What can hang from each mark
q252: q867
q230: q626 q660
q867: q252 q264
q362: q46 q252 q264 q510 q828
q264: q867
q743: q683 q989
q282: q683
q626: q230 q828
q683: q350 q510
q828: q362 q626 q683
q660: q822 q912
q350: q989
q822: q626 q660
q46: q626 q683
q510: q362 q626 q683
q989: q282 q743

In the rows, 128 means zero.
Known rows, with every way that one mark hangs from another
q660(q822 q912): [130 104 201 148 132 102 118 125 108 139 115 106 136  99 116 115 164 127
 124 147  98 132 148 140 160  93 123 138 168 115 116 158 104 110 105 125
 122  79 124 131 145 125 102 100 137]
q828(q362(q252) q683(q350(q989))): [145 146 169 134  26 107 128 129 114 125 140  82 115 140  91 129 202 145
  62  63 129 127  94 129  80 149 128 150  86 130 119  67 141 169 137  83
  75 106 134 148  92 120 148 113 114]
q867(q252 q264): [126 115 165 123  84 159 126 123 115 138 136 175 141 128 116 134 105 102
 120 139 129 163 185 110  98 120 112 162 121 142 147 113 142 139 127  98
 135 116 113 171 135 136 166 129 108]
q350(q989): [130 135 142 134 120 116 150 133 124 115 152 115 127 125 123 133 155 130
 120 113 130 109 111 135  99 141 109 144 106 127 144  90 129 133 149 117
 140 144 114 125 123 127 137 131 123]
q828(q683): [117 145 126 117 104 116 120 123 128 128 131 164 106 115 107 131 173 147
 122 103 122 127 107 129 102 147 133 123 125 133 114 116 136 136 126 125
 113 126 126 141 118 118 125 132 102]
q989(q282(q683(q350)) q743): [ 92  98 148 137 127  98 103 130 165 113 135  85 109 180 162 114 148 162
  64  78 164  95 134  85 135 166 148 108 193  81 112 151 107 106  91  84
 116  79 126 143 142 121  77 157 129]
q362(q46(q683(q510(q626))) q252(q867) q828): [156 180 178 123 127 159 107 149 122 127  60 111 129 212  67 184 119 100
  66  96 149  91 179 190 191 171  90 161 105 158 103 152 139 140 138 100
 102 145 157 142 183 129 157 122 139]
q743(q989(q282)): [124 104 145 153 158 138 153 154 121 121 159 109 143 139 153 122 135 133
  90 107 114 110 141 116 114 144  98 114 148  93 134 113 129 117 116 116
 111 112 110 180 136 112 123 139  87]
q350(q989(q743(q683))): [ 79 108 159 138 112 101 141 151 141 107 145 128 103 131 132 120 168 129
  97 102 130 114 100 106  97 164  83 121 130 115 150 104 113 140 141  76
 131 111  90 150 128 120 113 138 129]
q626(q230(q660(q912)) q828(q362(q46 q510))): [150 139 153  91 149 125  79 123 106 114 188  48 165  99  94 135 150 103
  62 186  82 175 151 121  98 176 144 179  89 113  92 165 155 152 119 134
 124  98 164  78 173 103  59  98 129]
q282(q683(q350(q989) q510(q362 q626(q230)))): [ 80 187 184 171 110 137  94 117 166 140 117  77 138 208  77 197 172 155
  55 113 170  78 142 160 148 178  91 186 158 141 170  82 137 153 136  85
 118 116 142  79 166 108 183 153 112]
q683(q350(q989) q510(q626(q230))): [ 98 172 161 169 131 140  86  96 125 115 141  92 118 163  69 192 172 156
  60 122 185 115 128 166 140 175 110 195 133 129 157  88 134 127 147  93
 121 148 117 101 150 130 163 104 103]
q743(q683(q350 q510(q626(q828))) q989): [ 44 139 179 187 160 165 125 154 103 168 139 121  63 193 108 165 154 152
  84 105 183  91 133 143 176 193 106 170 152 132 175 112 146 135 136  84
  91  93 110 171 140 131 159 102  78]
q350(q989(q282(q683(q510(q362(q828)))) q743)): [ 81 124 208 142 164 111 136 156 192 134 134  91 136 226 152 149 149 140
  50 101 147  48 124  93 111 228  99 142 201 110 147 139 114 122 112  61
 108 113 123 131 181 111 124 190 137]
q230(q626(q828(q683)) q660(q912)): [126 152 145 115 149 100 100 139 123 118 182 119  98 111  83 134 196 151
  76 129  92 138  69 127 125 161 147 184  97 158 105 127 126 143 121 136
 127 130 125 146 147 121 135  84  95]
q510(q626 q683(q350(q989(q282)))): [140 143 162 189 124 124 100  85 110 129 136  85 109 167 122 175 143 167
  34  65 162 107 125 142 134 170  78 133 147  89 153  58 118 111 130  91
 105 142 138 143 142 107 147 139  84]
q743(q683(q350(q989(q282)) q510(q362 q626))): [ 82 164 202 207 120 152 116 112 122 158 127 104 125 204  96 191 180 154
  19  98 158  91 118 130 118 206  81 154 162 123 166  78 124 122 129  44
  80 120 119 128 162 120 185 159  72]
q660(q912): [129 116 162 126 128 111 111 120 113 144 129 110 119 112 121 119 159 120
 126 153 101 138 135 132 148 102 104 132 136 136 119 147 115 129 115 130
 127 105 135 113 151 130 116 119 137]
q350(q989(q282 q743(q683(q510)))): [ 79 100 180 161 133 119 136 129 143 114 164 133 105 132 134 126 184 141
  65  94 143  99 104  98  80 217 106 126 167  99 138 109 111 112 127  45
 119 118  76 171 165 126 124 147  83]
q660(q822(q626(q828)) q912): [122  94 221 136 184 148 121 123  85 132 126 107 119 118 142  99 161 137
 160 164 114 126 147 135 167 104 122 175 150 103 125 179  91 126  87 122
 130 106 129  99 161 118 112  98 138]
q989(q282(q683(q510(q626)))): [108 142 151 147 135 138 111 114 144 155 143 118 141 166 138 147 132 148
  82  85 143  89 133 140 149 186 105 131 198 113 124 120 134 132 117  79
 120 125 124 144 165 109 156 172  76]
q510(q626(q230 q828(q362(q46))) q683): [151 138 149 123 141 148  53 100 105 126 130 107 144 154 111 165  89 141
  96 147 117 183 164 169 144 183  87 157 118 128 147 113 158 171 126 139
  95 148 162 119 164  72 115 104 101]
q350(q989(q282 q743(q683))): [ 83  98 159 148 127 111 135 146 140  95 158 113 115 130 148 116 166 142
  72  98 119 118 105  95  77 184  90 110 153  91 141 113 109 127 131  63
 125 121  89 173 149 118 104 146 100]
q626(q230(q660(q822 q912)) q828(q362)): [106 117 192 120 170 129  86 139 103 105 161  53 147  78 107 116 144 137
  92 176  72 182 122 135 125 142 174 193 144  91 125 170 127 150 101 143
 122  89 129  96 147 112  81  62 136]
q989(q743(q683)): [ 75 100 147 132 120 114 119 147 145 122 123 138  98 135 139 115 140 130
 108 119 129 133 117  99 131 153 109 102 149 117 134 138 112 132 121  91
 119  94 105 148 131 125 103 133 134]
q822(q626(q230 q828(q362 q683))): [ 98 128 145  93 140 169  88 109 111 102 151 154 107 118 122 116 158 163
 121 147 116 168 101 127  83 163 142 178  93 121 137 127 138 183  99 127
 105 155 132  98 135  94 132 120 103]
q362(q46 q510(q683) q828(q626)): [176  93 173 121 121 108 117 124 150 146 107  92 155 168 125 156 103 122
  51 138 130 120 192 108 153 205  66 131 117 153 116 138 161 115 143 107
  91  81 199 151 164  99  98 160 143]
q282(q683(q350 q510(q626(q230)))): [ 76 160 142 148 115 136  80 104 160 137 119  91 112 174  91 174 140 159
  65 114 177 101 151 156 180 172 123 169 169 136 140 119 140 142 127  97
 123 106 141 108 159 123 156 123 106]
q626(q230(q660(q822)) q828(q683)): [ 91 159 138 115 170 143 108 147 134  75 159 114 107  84  83 142 164 171
 106 139 110 143 108 147 104 185 192 178 143  82 111 154 144 141 123 141
 138 118 129 128 131 116  92  64  95]
q828(q362(q252 q264(q867)) q683): [175 146 171  80  65 125 115 107 127 121 145 134 147 117 118 130 121 114
  86  97  92 150 138 141  86 170 149 131 112 139 103 114 163 174 118  93
  80 102 155 163 116  89 120 142 125]
q822(q626(q230 q828) q660): [120 116 112 102 172 213 133 125 122  90 160 118 132 139 146 149 107 148
 129 171 127 134 144 114 149 139 170 172 104  93 156 146 101 150 132 141
 170 165 130  86 145 118 124 116 136]
q252(q867(q264)): [105 137 140 130 113 148 109 132 137 107 118 154 132 126 118 121 126 120
 112 115 166 133 160 135 118 108 139 130 115 124 142 128 127 118 108 122
 147 104 111 136 150 118 152 136 132]
q46(q626 q683(q350(q989(q282 q743)))): [107 125 159 162 146 119 131 111  93 116 105 109  83 223 118 145 196 147
  25  61 159 106  94  87  97 172 159 129 108  41 130  95  94 108 126  72
 109 147  99 120 111 129 100 150 122]
q822(q660): [142 118 108 124 123 151 153 135 126 127 144 132 143 131 138 149 117 132
 111 128 122 116 137 103 147 128 171 126 124 110 141 116 106 114 144 136
 149 132 120 122 110 128 115 143 141]
q683(q510(q362(q252 q264))): [167 153 190 140 129 178 136 114 151 164 113 120 174 172 102 171 108  93
  85 135 121 107 179 147 156 170 121 143 145 171 116 147 141 140 133  92
  96 114 136 124 170 114 165 140 126]
q264(q867): [138 136 150 110 122 116 122 117 130 107 128 126 131 124 131 131 116 127
 137 131 131 129 131 132 117 138 150 133 126 108 132 123 134 129 114 116
 130 116 151 135 134 124 127 130 141]
q989(q282 q743(q683)): [ 80  88 148 143 135 124 114 136 142 108 136 125 114 138 156 115 138 140
  80 112 119 135 118  89 108 178 113  91 173  93 126 146 111 123 110  72
 111 100 104 166 147 119  92 142 105]
q743(q683(q350(q989) q510(q626(q230)))): [ 65 165 159 177 101 146  99 111 128 123 135  96  97 155  68 189 174 154
  44 118 166 119 125 164 134 195  85 177 134 143 169  77 140 148 158  69
 116 130 117 126 154 136 176 100  86]
q743(q683 q989): [ 84 103 141 156 119 133 166 176 122 141 139 129 104 129 136 120 146 121
 105 113 107 108 131 120 127 138  74 107 124 141 154 101 138 148 137 106
 115  84 107 184 114 122 144 120  97]
q743(q683(q350) q989(q282)): [ 82  96 143 180 121 134 150 158 119 130 141  91  98 156 143 130 156 148
  46  92 131 107 139 105 118 165  98 107 147 108 148 103 129 120 121  85
  94  71 114 195 127 131 126 120  74]
q867(q252): [132 122 151 129 104 141 123 137 127 130 130 143 122 125 126 131 106 113
 140 138 121 156 153 124 118 114 104 159 120 142 140 122 137 132 134 108
 128 140 118 163 122 142 139 133 114]

Rows
[144 127 204 178 163 122 102  85 153 132 133 115 126 196 136 175 133 147
   5  82 158  99 155 106 116 200 107 123 168  96 152  97 103  85 108  88
  89 114 122 130 167  86  90 171 121] | q510(q362(q264) q683(q350(q989(q282 q743))))
[107 117 143 153 114 126 127 113 158 140 139 100 105 165 140 134 157 159
  64  76 164  78 137 114 129 191 162 135 179 113 116 126 128 103 109  83
 116  88 129 146 156 137 128 150  88] | q989(q282(q683(q350 q510)))
[ 82 134 163 135 127  84  97 124 158 104 157  92  90 190 122 150 192 160
  14  79 182  77 108  84  75 217 137 134 145  62 109 129 126  96 127  53
  88 107 130 143 148 125  55 167 127] | q362(q510 q828(q683(q350(q989(q282 q743)))))
[119 151 182 174 131 142 114 107 134 164  96 123 124 185  94 170 162 136
  86 125 175  93 137 119 146 161 162 160 150 140 143 119 124 102 108 106
  85 104 136  92 146 139 158 138 128] | q683(q350 q510(q362))
[ 77 119 171 188 151 158 137 145 108 158 152 130 124 156 129 154 150 134
  53  99 130 101 134 130 139 197  59 124 173 116 152  96 137 131 128  66
  92 108  95 191 154 110 173 142  44] | q743(q683(q510(q626)) q989(q282))
[ 39 143 159 161 179 185 110 159 122 132 153 121  94 155  98 166 128 143
 105 146 135 123 140 167 160 200  78 165 147 131 178 124 160 171 150  96
 117 118 110 167 170 112 164  92  69] | q743(q683(q510(q626(q230 q828))) q989)
[122 105 187 135 184 164 136 128 106 113 129 129 123 134 150 107 133 149
 161 142 142 115 139 130 148 130 144 170 144  90 135 158 106 126  98 119
 136 130 123 111 140 114 122 103 128] | q660(q822(q626(q828)))
[ 99 106 161 173 129 123 155 145 148 145 155  89 107 175 142 130 170 152
  53  67 162  56 146 113 135 188 130 132 180 112 131 107 132 107 107  88
 111  65 116 179 145 126 134 146  71] | q743(q989(q282(q683(q350 q510))))
[110 116 125 138 108 118 125 128 154 126 132  79 112 163 154 126 137 161
  72  84 143  95 140 109 124 158 141 115 169 106 118 131 124 120 109  99
 122  90 146 149 140 128 112 149 109] | q989(q282(q683(q350)))
[ 89 174 139 121 152 145  83 128 111 139 135 159  89 157 103 153 153 161
 138 114 140 128 104 154 137 165 123 154 136 113 134 133 146 158 137 123
 113 157 132 138 133 106 127 130  96] | q510(q626(q828(q683)))
[117 164 159 134  62 178  45 110 143 107 125  75 198 138  88 149  91  96
  54 130 151 176 183 155 127 108 109 142  93  99 126 123 161 182 116  77
 108  88 137 111 172  91 168 139 134] | q828(q362(q252(q867(q264)) q510(q626(q230))))
[100 139 164 115 129 137 106 119 116 156 159 178  85 124 103 125 178 153
 129 109 140 133  89 128  82 204 188 171 125 129 130 120 154 149 119 114
  86 132 107 139 135 114 123 133  86] | q626(q828(q362 q683(q510)))
[ 79 112 198 169 147 146 111 126 156 145 115 145 136 171 133 145 153 137
  63 127 134 112 123  84 110 207 122 113 193 107 136 144 113 110  97  58
  83  95 102 139 181 112 129 168  99] | q989(q282 q743(q683(q510(q362))))
[ 62 120 185 184 142 134  78 101 124 144 125 123 100 194 121 160 159 158
  29  91 187 111 122 106 154 209 124 133 202  97 135 133 109  98 104  43
  82  99 104 147 158 127 124 140  89] | q989(q282 q743(q683(q350 q510(q626))))
[129 120 176 131 197 166 153 139  98 108 155 109 133 115 143 113 137 143
 116 132 127 116 110 114 142 145 164 188 134  85 122 158 101 121  93 131
 147 127 125  89 121 122 128  88 126] | q230(q660(q822(q626(q828))))
[140 119 141 122 134 122  94 138 132 132 156 123 140 153 133 122 115 139
 102 142 129 153  95 125 112 156 157 175  91 153 148 108 137 151 122 121
  96 152 109 156 132 106 145 112 120] | q230(q626(q828(q362)))
[109 145 170 143 118 134 138 134 172 171 110 135 140 169 120 143 147 128
 112 113 134  75 140 118 138 165 130 138 161 153 137 124 135 135 113 104
 118  94 136 110 160 115 168 175 117] | q282(q683(q510(q362)))
[173 148 138 157 106 126 138  97  78 129 120  97 123 213  96 168 200 115
  13  72 148  96 143 101  67 191 138 130  56  56  97  81 134 107 151  70
 109 142 143 122 131 123  98 159  95] | q362(q46(q626 q683(q350(q989(q282)))) q510)
[152  95 158 123 135 158 148 110  90 143 142 129 144 123 149 130 152 122
 111 152 101 116 141  96 175  85 125 146 117 119 132 130  70 124 108 129
 152 121 125  75 133 125 132 145 147] | q822(q626 q660(q912))
[107 124 130 106 113 187  99 105 104 106 157 132 103 149 126 149 164 177
  77 135 145 150 111  95 113 162 212 186  93  95 153 112 113 155 112 129
 110 139 133  79 109 104 112 125 120] | q822(q626(q230 q828(q362 q683(q350))) q660)
[122 144 125 155 119 139 133 112  81 150  67 139  72 207  97 156 162 135
  74  87 153 117 116 112 136 132 174 135  80  94 126 103 118 127 138 115
 111 134 135 106  95 144 138 125 133] | q46(q626 q683(q350))
[ 98 117 141 168  92 124 146 133 124 109 151  84  96 144 133 136 171 152
  47  86 135 112 112 114  79 182 105 127 131 110 145  89 123 126 143  68
 115 112 115 167 133 137 132 128  87] | q743(q683(q350(q989(q282))))
[ 63 151 173 182 148 160 113 121 109 138 162  99  77 181 112 172 168 170
  61  91 174  99 110 143 118 231 114 174 153 103 164 103 137 129 149  47
 107 139 111 160 163 134 150 119  65] | q743(q683(q350(q989(q282)) q510(q626(q828))))
[124 171 222 135 163 124 136 111 153 144 127 114 120 224 107 203 124 123
  38 129 173  63 161 141 129 224 149 192 142 155 168 125 141 104 130  84
  93 121 159 115 161 123 141 152 159] | q683(q350(q989) q510(q362(q264(q867) q828)))
[158 136 148 109  76 124  98 142 138 121 152 110 138 149 106 121 149 145
  92 110 110 150  91 139  99 157 145 161  80 155 114 105 155 190 128 101
  77 137 126 192 126 106 167  96 100] | q230(q626(q828(q362(q252) q683)))
[ 67 136 192 167 130 119 114 127 127 139 144 148 103 160 105 152 180 133
  78 100 162  98 100 126 135 193  75 151 159 128 155  92 116 132 141  53
 117 123  84 139 145 117 152 142 107] | q350(q989(q743(q683(q510(q626)))))
[141 129 170  95 139 165  94  98 101 114 154 164 127 133  98 134 192 149
 106 145 133 150 131 134  84 210 138 200  97 145 114 128 144 163  95 115
  97 152 137 105 161  90 133 115  74] | q822(q626(q230 q828(q362(q46) q683(q510))))
[112 116 207 119 128 102  97 136 122  99 134  86 151  55  63 128 210 168
  49 155  67 170 127 121 131 150 125 179 158 121 103 157 129 134 104 129
 113  56 143 120 139 108 100  90 113] | q828(q626(q230(q660(q822 q912))) q683)
[128 149 142 121 148 141 127 124  97 144 120 176  84 193  98 150 192 136
 123 114 155 125 119 136 121 210 158 162 105 118 105 139 145 136 132 106
 116 153 130 149 127 115 134 113  74] | q362(q46(q626(q828(q683(q510)))))
[140 161 190 203 130 135  95  87 119 148 113  86 137 201 114 194 139 161
  25  86 155 101 131 138 137 169  68 134 154  91 165  57 119 116 119  90
  84 136 147 110 155  97 169 161  96] | q510(q362 q626 q683(q350(q989(q282))))
[ 85 176 168 147 136 156  87 120 172 154 103 109 157 187  94 182 127 141
  87 142 133 106 151 159 164 166  92 158 178 144 151 124 147 165 122 101
 117 117 146  87 179  94 185 161 112] | q282(q683(q510(q362 q626(q230))))
[ 88 173 102  93 162 151 105 140 140  82 171 123  92  97  86 146 157 165
 102 138 108 150  90 138  91 192 172 170 112 104 116 142 152 160 136 148
 143 145 141 111 139 119 107  82  94] | q626(q230(q660) q828(q683))
[128 119 169 174 104  85 101  90 149 127 145  99  95 152 115 151 164 138
  58  75 193  86 125  97 119 164 124 124 114  75 134  80 117  89 130  81
 112  89 129 120 146 120  85 150 143] | q362(q510(q683(q350(q989(q743)))))
[ 75 116 192 127 170 136  72 125 143 154 163 114 127 189 160 120 127 155
  85  95 159 114 114 108 133 217 143 154 208  84 139 148 130 142  93  70
  93 116 102 138 169  89 100 174  99] | q989(q282(q683(q510(q626(q828(q362))))) q743)
[157 154 155 178  53 119 113 117 167 101 118  49 106 136  96 148 137 123
  65  53 191  91 147 155 139 120 102 126  65  90 127  84 138 116 142  79
 125  86 152 141 156 132 139 130 135] | q362(q252(q867) q510(q683(q350(q989))))
[153 130 137 115 200 139 139 151 118  97 114  75 166 194 117 183  85 101
  11 168 106 152 188 145 163 196 136 166 135 123 100 186 127 121 137 132
 135 136 156 125 110  97  92  73 135] | q362(q46(q626(q230(q660(q822)))) q264 q828)
[116 141 140 118 152 124 106 123 122  99 153  67 141  79  91 139 150 126
  80 169  77 159 124 135 138 125 123 158 124 129 111 151 122 140 118 147
 151 109 148  81 154 137 119  79 131] | q626(q230(q660(q912)))
[121 115 225 118 154 126 120 121  67 138 165 124 121  83 118  93 213 151
  91 125  86 147  79 106 111 139 157 193 127  97 107 144 103 145  70 125
 102  99 121  88 113 101 110 101 111] | q230(q660(q822(q626(q828(q362 q683))) q912))
